Each row comes from the steps of one walk. Every step used is in the known rows, and no mark comes twice. Write the walk behind each row, first mark first.
In the rows, zero is written as 128.
Known rows:
v/d: 144,135,124,138,161,132,132,113,136,120,136,138,109,134,128,151,117,127,109,118,84,125,99,130,128,133,149,125,89,119,118,131,97,136,114,137,135,129,109,132,126,136,109,124,120,113,131,133,130,129,108,87,133,115,107,135,108,134,127,143,130,129
w/v: 154,124,150,125,173,139,106,127,119,134,139,120,113,161,126,132,105,122,123,145,127,120,123,115,139,137,130,147,100,118,136,133,147,136,120,136,127,115,100,136,125,136,129,124,135,136,124,131,128,125,123,115,124,118,132,125,139,137,135,136,127,141
k/s: 133,126,134,168,113,133,119,120,121,118,139,116,112,134,129,149,122,130,134,138,149,125,126,111,133,129,150,119,128,134,131,142,117,147,117,129,134,121,145,120,128,122,133,135,128,143,103,123,130,136,116,120,125,136,136,114,130,131,129,129,127,123
d/k: 112,106,122,115,127,118,135,142,149,147,153,135,92,115,125,137,116,121,121,135,132,135,123,146,140,128,143,130,124,134,135,147,120,117,133,133,127,139,123,126,122,127,127,130,120,129,109,111,125,129,109,121,121,140,130,137,117,114,123,123,129,121
w/v/d/k/s: 159,113,145,145,191,138,109,119,137,134,167,125,67,160,124,167,85,118,106,144,105,120,96,121,149,142,168,141,66,116,134,155,111,145,107,147,136,119,90,136,121,140,117,125,125,131,101,123,129,130,89,75,122,119,122,128,116,135,132,147,129,135
v/x: 110,123,132,146,164,129,126,136,142,126,144,125,105,148,129,133,114,117,120,130,115,122,116,124,131,130,147,124,98,154,130,136,126,137,114,132,134,111,122,131,122,124,119,124,129,106,99,126,115,129,149,119,134,134,126,118,129,134,136,154,120,132
s/e: 121,133,132,131,108,129,119,130,107,119,137,120,145,143,131,152,126,146,136,140,123,117,137,131,130,140,141,121,110,152,128,141,110,130,136,141,130,111,131,122,133,123,125,135,122,130,147,130,125,146,132,145,123,136,143,117,130,133,126,142,135,131
l/c/n: 155,131,67,184,158,141,82,84,139,132,134,129,182,137,124,120,91,152,124,138,99,133,133,119,119,129,142,152,149,122,122,119,149,134,137,108,132,122,119,92,119,143,126,117,113,146,155,108,123,136,134,107,146,158,150,126,120,134,121,97,98,122
w/v/x/k: 115,113,161,131,210,143,105,134,120,142,178,131,73,189,121,134,87,114,112,146,123,109,99,107,147,141,158,140,67,146,136,148,125,142,110,144,127,96,86,136,120,126,116,114,126,128,109,125,110,130,140,111,124,131,139,128,150,144,131,167,126,139
v/x/k/s: 83,114,145,161,162,138,122,131,124,131,184,134,67,166,124,144,102,120,119,138,136,114,96,108,142,134,178,114,87,167,129,155,94,148,108,137,132,100,121,123,121,112,115,121,116,128,90,117,106,138,141,118,126,149,142,123,141,137,124,165,125,122
d/v/x: 107,128,133,154,197,137,113,133,138,146,155,103,109,152,130,130,107,117,123,138,131,126,109,110,128,137,157,138,77,142,146,136,127,138,119,131,138,101,122,127,116,115,121,118,133,102,118,131,117,129,133,104,133,132,134,119,122,130,129,119,124,142
n/c/d/v/x/k/p: 120,123,70,199,211,133,105,102,112,157,163,112,132,143,125,107,121,126,124,115,85,114,109,109,131,134,185,155,108,134,152,141,108,136,119,98,148,91,132,102,113,167,117,110,109,125,143,94,120,141,123,116,142,168,153,115,97,117,117,124,111,136
l/c/d/v: 147,134,89,183,181,140,86,85,112,161,135,100,162,132,127,127,114,135,128,127,84,133,129,108,123,130,152,161,127,131,145,119,136,131,149,107,137,103,128,100,117,144,131,111,116,128,170,108,130,140,118,91,138,157,148,126,143,128,108,89,107,132
p/k/d/v/w: 133,146,139,170,180,132,111,102,119,142,157,117,69,114,126,102,129,116,125,140,121,112,82,125,135,141,149,138,90,100,136,147,72,132,104,132,153,118,102,133,112,119,132,104,130,155,109,117,126,115,110,102,126,137,131,121,120,160,136,113,147,146
w/v/x/k/p: 115,109,142,144,215,137,113,133,122,138,185,126,63,185,120,111,96,115,121,140,138,111,101,108,153,137,165,135,73,154,137,152,110,146,107,152,131,94,98,135,116,145,114,121,117,125,91,121,106,127,132,109,124,135,146,120,148,144,136,165,125,144
s/k/d/v/w: 130,157,139,143,162,141,112,109,124,132,165,114,89,136,126,103,110,132,123,138,111,121,103,115,133,141,156,141,80,131,117,148,63,132,117,138,143,104,109,136,114,98,120,106,118,150,144,132,113,136,124,120,139,124,144,130,140,173,139,121,144,144
n/c: 128,137,95,158,152,132,110,113,124,131,131,128,162,121,127,131,111,136,122,119,99,119,133,129,120,132,141,144,142,99,130,132,141,134,117,99,139,122,125,112,129,150,125,123,123,143,138,116,132,133,133,136,137,140,137,123,86,121,130,122,116,129
w/v/x/k/s: 118,112,165,151,201,146,101,131,117,136,184,125,65,190,122,146,85,115,115,152,133,108,98,99,150,141,170,136,67,149,137,155,120,151,104,144,130,92,95,133,120,124,119,117,127,135,95,124,111,134,134,107,122,137,143,121,149,145,131,167,126,137
y/l/c: 107,139,101,182,166,135,79,76,145,143,144,112,166,119,119,118,79,139,137,125,115,136,148,119,125,128,133,148,160,131,137,130,153,147,138,133,139,107,132,98,124,136,133,125,109,140,126,121,126,130,129,84,131,147,150,134,147,125,111,97,100,120
y/l/c/d: 128,135,89,196,169,134,74,65,136,154,135,106,173,119,120,117,96,136,136,122,84,137,146,114,124,127,140,158,159,139,145,124,150,140,146,122,140,101,135,94,121,145,135,118,107,133,146,106,130,135,126,78,135,159,148,132,152,121,104,99,96,119
k/d/c/l: 147,158,133,157,108,107,111,100,134,137,122,144,119,114,127,136,145,138,127,122,71,104,114,118,130,138,128,144,143,124,120,124,116,99,88,119,157,130,109,117,113,120,114,125,130,152,104,120,120,119,128,121,130,132,126,117,83,138,134,118,133,118
c/l/y: 97,137,118,164,159,124,96,88,172,140,127,100,176,127,116,159,88,140,125,127,106,118,140,128,119,131,133,150,166,137,142,135,169,122,112,129,137,116,128,92,123,130,131,132,121,139,121,104,125,127,128,92,125,168,139,136,100,118,115,97,115,113
w/v/d/c/l/y: 151,140,135,156,216,142,84,92,146,143,139,118,140,169,124,172,87,126,109,129,70,101,102,106,136,149,141,161,103,116,135,136,151,129,94,133,149,112,80,113,119,143,113,121,129,120,124,123,129,123,115,69,125,144,121,130,99,126,118,131,122,133
v/d/c/l: 145,148,110,159,162,129,112,97,149,131,122,136,145,146,130,175,121,133,110,112,61,109,94,117,127,143,145,142,119,129,122,125,122,119,98,126,151,134,102,114,121,140,103,123,124,109,130,116,130,125,115,89,131,139,108,133,77,115,116,133,129,122
k/d: 145,144,147,136,108,110,130,114,120,126,135,144,83,105,125,110,140,131,127,128,92,118,119,129,130,129,131,127,113,114,117,129,91,116,103,130,142,126,117,136,118,116,120,126,128,153,105,136,120,123,121,120,133,109,125,118,114,155,147,129,134,124
k/d/v: 142,148,148,145,140,117,121,113,119,142,145,126,83,112,125,109,132,128,128,134,106,121,110,118,127,135,144,137,93,110,130,130,94,118,105,130,146,114,116,133,112,109,120,121,129,148,116,141,121,122,111,108,132,110,131,118,110,153,142,106,136,133
e/s/k/d/c/l: 137,174,129,171,95,116,109,109,113,128,153,126,138,142,131,130,124,155,132,126,112,104,120,113,148,146,139,139,117,159,105,143,78,121,133,132,147,105,126,111,123,102,119,131,110,138,158,131,113,148,143,141,122,154,158,123,128,148,137,149,137,125
n/c/l: 125,141,85,181,160,125,95,94,148,131,126,115,186,125,122,151,95,146,118,121,87,116,135,129,117,135,149,159,159,108,137,132,162,127,107,100,144,123,125,99,127,154,122,124,123,154,134,95,132,131,132,125,137,151,141,127,63,115,127,110,113,121
v/d/c: 146,144,117,141,156,134,125,113,130,130,127,146,127,142,135,158,136,126,113,110,72,111,93,119,131,142,140,131,105,120,118,126,105,124,106,124,148,134,102,124,122,137,106,122,125,101,133,134,130,127,116,98,131,129,105,130,96,120,118,143,131,129
x/v/d/k: 130,108,140,120,145,132,103,126,154,129,164,141,70,160,120,161,74,114,109,129,92,123,91,147,149,145,163,144,75,144,130,165,103,137,102,151,134,133,86,134,108,106,115,104,132,141,111,135,117,124,111,86,112,99,124,142,104,134,137,150,141,131
d/c: 133,140,121,133,122,131,119,129,118,140,117,139,151,135,136,139,150,127,134,119,113,112,121,112,132,138,117,134,148,130,128,121,138,112,119,113,143,135,119,117,124,129,122,126,134,113,128,128,128,125,138,142,126,146,126,123,114,112,117,126,129,128
e/s: 132,144,134,151,102,120,125,129,112,119,146,121,136,141,133,136,121,140,132,134,144,123,130,123,139,137,130,123,108,152,121,137,109,135,148,135,130,109,135,122,132,115,129,140,120,118,149,138,122,145,135,138,118,132,147,122,136,130,137,145,132,128

Which walk is each row?
95,132,151,144,157,125,124,129,119,142,176,158,61,153,125,126,126,119,117,126,93,101,88,112,141,139,160,123,88,158,121,144,83,119,94,130,145,106,99,127,112,109,103,116,118,129,94,126,99,128,149,125,129,143,133,123,123,144,129,165,131,123 -> v/x/k/d/c
154,116,147,147,182,139,104,121,126,129,171,121,76,168,126,179,85,126,111,152,103,115,101,122,150,148,174,138,56,129,134,162,103,146,112,153,137,111,92,133,123,137,116,129,122,133,112,124,127,140,90,83,119,124,130,123,118,136,130,154,133,136 -> w/v/d/k/s/e
109,147,111,162,146,127,93,96,154,151,116,117,189,135,126,163,117,137,130,118,94,104,130,112,125,141,121,153,178,137,138,128,172,108,105,113,152,124,119,88,120,130,124,129,128,123,123,108,126,124,138,113,124,178,134,128,91,104,105,101,119,116 -> d/c/l/y
114,135,92,212,208,138,66,69,142,162,150,94,161,134,122,119,82,128,133,127,83,135,134,104,124,131,157,163,131,150,154,129,151,146,141,125,146,86,132,92,114,138,130,112,110,117,136,107,124,137,130,66,137,162,151,126,149,122,105,97,93,126 -> y/l/c/d/v/x
144,135,85,187,199,142,89,91,119,145,135,96,163,137,131,137,110,124,118,130,61,123,115,112,115,140,167,168,109,111,153,133,136,132,121,92,148,99,117,110,119,153,127,102,125,128,163,94,136,141,119,117,147,144,139,119,87,122,121,103,118,139 -> n/c/d/v/w
129,144,111,155,129,125,104,111,142,142,111,126,173,140,131,158,133,137,129,121,100,109,124,112,128,140,123,150,165,138,131,121,159,107,109,114,148,134,119,105,122,132,120,127,132,123,127,107,128,124,137,130,126,157,129,125,90,106,112,114,126,121 -> d/c/l
107,131,155,120,121,120,132,117,105,142,174,163,58,127,118,111,129,131,120,128,112,112,98,123,139,132,152,122,102,131,118,142,68,115,109,137,131,117,106,130,119,108,114,118,111,167,120,129,109,128,123,129,123,126,140,137,131,153,127,143,139,116 -> x/k/d
116,134,136,143,194,148,105,113,138,132,154,91,116,153,131,138,95,117,123,150,131,134,105,108,119,144,156,145,76,132,148,138,125,138,117,137,138,103,109,135,119,115,127,109,133,119,132,122,125,129,116,111,135,110,134,127,119,140,128,96,140,147 -> d/v/w
136,145,133,166,163,124,117,110,112,151,149,125,76,106,125,94,144,121,130,131,128,111,91,129,139,136,142,135,107,94,133,141,77,128,112,124,151,124,114,127,113,121,132,112,129,156,114,125,129,114,110,103,121,150,133,122,121,151,133,113,142,140 -> p/k/d/v
127,132,126,187,130,138,112,117,99,125,150,114,111,132,130,142,134,134,140,142,159,108,109,125,145,138,155,116,122,127,133,158,84,152,127,131,143,118,138,112,129,129,140,127,124,152,114,112,134,136,116,123,112,177,147,113,138,137,121,141,140,134 -> p/k/s/e
137,164,123,150,120,126,111,107,126,138,138,137,126,127,126,117,136,146,127,119,91,104,114,116,139,139,136,144,137,135,108,137,86,111,111,124,149,124,116,116,117,110,116,116,117,152,140,123,116,132,138,133,133,155,141,129,121,151,129,133,134,127 -> s/k/d/c/l
161,135,85,160,130,134,100,115,132,135,113,145,180,145,136,129,141,139,129,131,97,114,117,109,126,139,125,148,154,125,125,117,151,109,117,101,144,138,115,102,118,136,121,119,129,117,145,114,126,128,139,141,140,162,130,117,95,111,116,117,117,123 -> d/c/n
146,124,144,155,201,138,89,119,121,142,173,148,81,186,124,126,101,122,111,149,85,98,87,99,146,147,160,152,73,137,127,142,118,125,91,129,143,100,74,125,108,126,108,107,127,137,108,121,104,127,142,114,133,142,140,117,120,148,134,161,121,134 -> w/v/x/k/d/c/n
80,115,142,135,173,134,127,137,129,138,177,142,78,163,123,130,107,118,115,132,122,115,97,119,138,133,163,120,88,164,129,147,101,136,115,137,128,104,111,128,121,115,112,117,116,120,105,120,105,133,148,123,128,144,136,131,139,136,123,164,126,125 -> v/x/k
161,148,105,180,139,123,108,103,116,142,131,152,109,111,129,96,158,130,129,126,100,100,90,126,139,138,130,139,139,95,120,133,89,114,103,107,157,139,106,111,112,132,127,110,128,153,116,112,127,114,126,122,129,170,129,117,102,141,129,127,133,130 -> p/k/d/c/n
100,129,101,225,206,144,62,64,131,164,177,98,136,145,118,128,74,130,133,133,100,129,121,94,132,134,179,156,123,158,154,143,131,154,135,128,145,77,134,87,114,130,129,111,102,134,127,103,118,143,123,65,132,173,163,129,159,124,98,104,96,119 -> y/l/c/d/v/x/k/s
146,129,140,131,143,140,92,117,136,125,140,143,108,173,127,162,95,118,117,120,79,108,88,125,143,151,147,147,91,141,124,149,114,135,93,138,146,129,83,129,110,107,112,101,140,132,126,145,119,122,128,99,115,102,122,131,102,132,133,152,140,135 -> x/v/d/c
85,118,121,157,208,136,123,132,129,151,187,112,78,162,122,106,109,118,128,132,155,122,96,107,139,136,177,130,74,160,146,148,94,141,116,142,137,93,126,124,111,126,113,118,113,111,107,124,105,129,124,107,128,144,150,123,131,132,123,126,128,142 -> d/v/x/k/p
97,130,97,205,213,142,67,69,133,170,171,104,144,142,117,118,78,129,129,127,90,130,123,101,129,134,167,160,123,157,152,136,134,145,141,128,142,82,126,91,114,132,126,108,101,127,141,105,118,138,130,69,135,170,157,134,157,123,96,103,97,122 -> y/l/c/d/v/x/k
119,121,66,204,174,123,87,71,151,159,154,106,144,110,117,99,96,133,142,119,103,142,145,125,137,123,153,154,163,152,149,139,131,140,146,134,144,104,145,91,114,163,133,126,96,129,118,94,125,134,108,74,132,168,157,129,146,113,106,95,96,119 -> y/l/c/d/k/p
152,133,80,178,156,131,104,101,113,142,119,121,171,120,130,130,132,132,121,114,59,119,131,124,121,130,150,157,142,108,140,126,138,125,127,86,142,115,130,106,126,162,128,116,122,134,161,98,138,141,128,129,143,155,135,120,92,115,122,125,111,127 -> n/c/d
131,168,144,162,130,131,111,112,110,121,177,108,105,150,131,118,102,142,128,143,130,117,109,112,143,148,155,136,66,155,112,153,57,140,137,144,142,88,118,130,121,92,122,120,111,135,160,139,111,151,131,132,127,127,160,123,147,168,146,140,146,141 -> e/s/k/d/v/w
113,107,129,150,103,123,123,136,130,132,168,120,90,128,128,171,111,134,131,150,147,126,128,136,147,137,169,118,111,155,137,167,100,133,131,142,134,123,138,117,125,119,130,139,118,141,99,110,124,147,101,127,115,154,147,118,119,120,122,132,134,118 -> d/k/s/e
103,143,85,188,176,127,84,81,160,140,131,106,202,120,117,154,79,146,120,118,82,111,142,129,113,135,145,162,172,105,142,137,175,129,104,100,148,112,125,83,125,150,126,127,118,152,132,97,131,132,133,108,134,173,146,129,64,113,121,97,106,118 -> n/c/l/y
138,149,154,148,161,126,113,103,129,131,155,115,74,126,127,119,114,121,122,144,96,123,100,116,123,141,154,140,72,118,133,137,87,123,95,137,149,105,101,142,110,105,120,112,130,147,109,131,118,123,111,106,137,94,130,116,107,164,146,104,144,139 -> k/d/v/w
130,117,117,128,161,125,138,122,153,135,156,144,80,124,126,157,109,121,104,124,87,129,96,145,138,134,160,127,85,124,125,146,92,127,118,140,135,139,105,131,121,135,110,126,114,114,116,121,127,130,93,82,127,123,110,141,99,122,123,139,131,123 -> v/d/k
158,168,111,174,97,123,107,113,108,124,155,138,142,145,134,110,129,156,131,133,111,106,116,112,147,145,140,138,108,151,99,141,73,123,138,122,144,107,123,109,120,104,120,125,110,134,169,135,112,151,146,147,132,159,158,117,132,151,139,150,131,128 -> e/s/k/d/c/n
121,134,88,146,143,133,138,127,127,125,152,119,117,133,123,73,134,139,142,113,162,127,129,125,146,125,146,123,133,152,115,146,71,144,139,142,131,119,150,122,123,144,123,128,103,129,131,124,115,135,126,136,133,156,154,127,157,145,132,138,128,143 -> s/k/p
103,133,155,127,146,126,124,116,105,154,183,147,59,133,118,111,122,129,122,133,121,114,92,114,138,137,161,130,87,128,128,142,70,116,110,137,135,108,106,129,114,102,114,114,113,163,129,133,109,128,115,118,123,127,144,137,126,150,122,124,142,123 -> x/k/d/v
150,153,141,140,103,113,124,115,114,136,126,154,102,112,131,119,158,130,130,120,81,106,112,119,133,137,123,132,129,116,115,124,99,104,96,118,154,131,110,127,114,118,116,125,132,143,107,137,120,120,128,132,130,123,123,113,103,142,137,129,135,125 -> k/d/c
125,137,89,203,191,138,68,65,135,164,142,94,172,122,120,116,90,134,136,125,92,138,141,107,123,131,148,165,145,136,153,125,152,141,147,122,143,94,136,91,117,140,135,114,109,130,151,109,130,136,119,70,136,159,152,131,149,119,101,83,96,124 -> y/l/c/d/v
141,122,143,129,146,137,98,116,141,117,148,136,94,169,122,155,82,119,113,125,88,118,92,134,141,145,154,143,77,141,125,153,108,145,98,147,135,125,90,135,112,107,116,103,137,141,126,145,120,123,123,89,117,92,123,135,111,143,141,153,140,136 -> x/v/d
153,131,87,177,154,134,95,86,113,149,125,115,161,126,126,127,122,137,128,121,75,131,135,117,124,125,142,151,144,136,134,119,135,129,148,106,133,112,128,102,122,149,130,116,115,133,162,104,130,141,126,101,137,157,143,127,145,129,113,108,105,125 -> l/c/d
173,150,111,163,107,116,108,103,126,132,123,159,124,119,131,112,151,139,127,130,68,107,110,115,129,138,130,142,133,112,113,120,109,101,94,108,154,132,106,116,110,123,114,119,129,146,119,126,119,122,130,131,141,136,127,109,88,141,137,121,125,120 -> k/d/c/n
128,154,126,150,106,131,122,130,109,121,158,118,141,150,132,122,116,148,132,130,151,119,127,121,147,138,138,127,106,161,109,146,82,142,160,137,128,103,138,119,133,107,128,133,109,123,173,138,118,154,142,145,120,152,159,131,160,143,133,156,135,133 -> e/s/k
120,165,123,156,134,129,103,96,136,145,142,128,138,124,122,118,122,146,129,116,86,101,120,116,136,139,134,148,147,133,112,141,95,113,109,122,152,115,117,104,116,108,119,118,113,151,137,124,114,132,139,119,131,172,145,132,123,149,124,122,128,124 -> s/k/d/c/l/y
